What can hang from each mark:
larut: gikag kudi nugutib sasir
kudi: fisa larut
sasir: fisa
nugutib: larut
gikag: larut
fisa: gikag nugutib sasir

In the rows, 128 means zero.
Known rows, with every way that one mark hangs from another:
nugutib[larut]: [159 145 129 127 145  80 152  91 110 123 160 121 120 119  76 142]
gikag[larut[kudi[fisa] nugutib]]: [ 98 145 138 114 134 143  70 121 102 162 198 115 103 193 140 190]
kudi[fisa[sasir] larut]: [173 112 106 150 102 133  98 122 108 141 161 114 160 112  77 112]
kudi[fisa[gikag nugutib sasir] larut]: [176 111  69 120 123 177 146 158 160 116 125 130 146 116  77  27]
nugutib[larut[kudi]]: [138 138 143  94 149  95 152  89 119 127 179 125 122 127 128 164]
gikag[larut[sasir[fisa[nugutib]]]]: [112 134 124 182 130 106 155 170 131 169 128 117 121 162 114 139]
kudi[fisa larut[nugutib]]: [119 112 118 138  96 155  87 114  84 140 186 123 129 144  84 161]
nugutib[larut[gikag kudi sasir[fisa]]]: [ 94 112 192 103 100 108 149 120 136 133  93 155 130  56 199 189]
sasir[fisa[nugutib[larut[gikag kudi]]]]: [122 124 151 112 127 128 178 145 135 146 129 160 105  91 149 150]
sasir[fisa[gikag[larut[kudi]] nugutib]]: [108 140 119 147 154 148 147 167 178 169 159 119 108 159 117 107]
larut[gikag]: [156 143 144 132 147  98 139  90  91 108 113 133 127 104 125 146]
sasir[fisa]: [142 131 135 202 129  82  91 129 107 149 165 108 134 112  77 137]
fisa[gikag nugutib sasir]: [203 145  66 122 176 119 164 145 167  76  95 129 138 137 104   4]
sasir[fisa[nugutib]]: [148 130 105 193 141  97 132 161 111 145 158 116 121 136  78 104]
kudi[fisa[sasir] larut[gikag]]: [170 108 130 129  96 152 115 114 108 128 116 137 150  78 110 124]
kudi[fisa[gikag nugutib] larut[sasir]]: [112  98  94 107 106 182 167 153 145 116 114 136 140 113 112  73]

Rows:
[166 131 117 118 139 110  75 127 116 123 157 118 147 126 143 112] -> larut[kudi[fisa[sasir]]]
[106 132 153 193 118  90 112 138 124 173 134 105 133 136 116 170] -> gikag[larut[sasir[fisa]]]
[157 110 126 113  92 165  96 116 104 112 112 148 140 103 129 133] -> kudi[fisa[sasir] larut[gikag nugutib]]
[123 144 130 124 151 116 151 112 158 120  99 111 129 144 128 115] -> fisa[gikag[larut[sasir]]]
[ 99 113 175  54 105 132 140 106 113 117 100 156 126  68 201 184] -> nugutib[larut[gikag kudi[fisa] sasir]]
[121 129 150 100 130 111 134 101  95  70  67 151 127 120 197 157] -> larut[gikag nugutib sasir]
[ 86  93 140 151  86 155 116 137 156 118 110 134 146 104 132 118] -> kudi[larut[nugutib sasir[fisa[gikag]]]]
[106 141 111  82 166 146 194 141 173 120 110 129 119 178 177 103] -> fisa[gikag[larut[kudi sasir]] nugutib]
[105 104 154 100  98 147 159  94  98  94  88 155 139 114 178 177] -> kudi[larut[gikag nugutib sasir]]
[116 116 169 165 106  99 121 127 110 120  75 139 141  67 161 154] -> larut[gikag sasir[fisa]]
[118 150 117 124 136 155  73 128 139 137 149 115 100 165  89 121] -> kudi[fisa[gikag[larut[nugutib]]]]
[ 91 140 149  96 144 116 127 105 118 130 146 125 118 197 197 193] -> gikag[larut[kudi nugutib sasir]]
[107 135 129 122 127 139 108 131 148 138 111 111 126 128 118 117] -> kudi[fisa[gikag[larut[sasir]]]]
[150 128 106  83 139 149  60 133 158  85 126 135 135 130 164  70] -> larut[kudi[fisa[gikag sasir]] nugutib]
[132 144 107 180 152 133 145 170 170 165 140 113 106 152  66  84] -> sasir[fisa[gikag[larut] nugutib]]
[113 136  98 112 140 155 150 163 154 133 104 123 115 151 116  83] -> kudi[fisa[gikag[larut[sasir]] nugutib]]
[112 147 135 127 140 103 127 109 112 124 127 117 119 188 148 171] -> gikag[larut[nugutib sasir]]
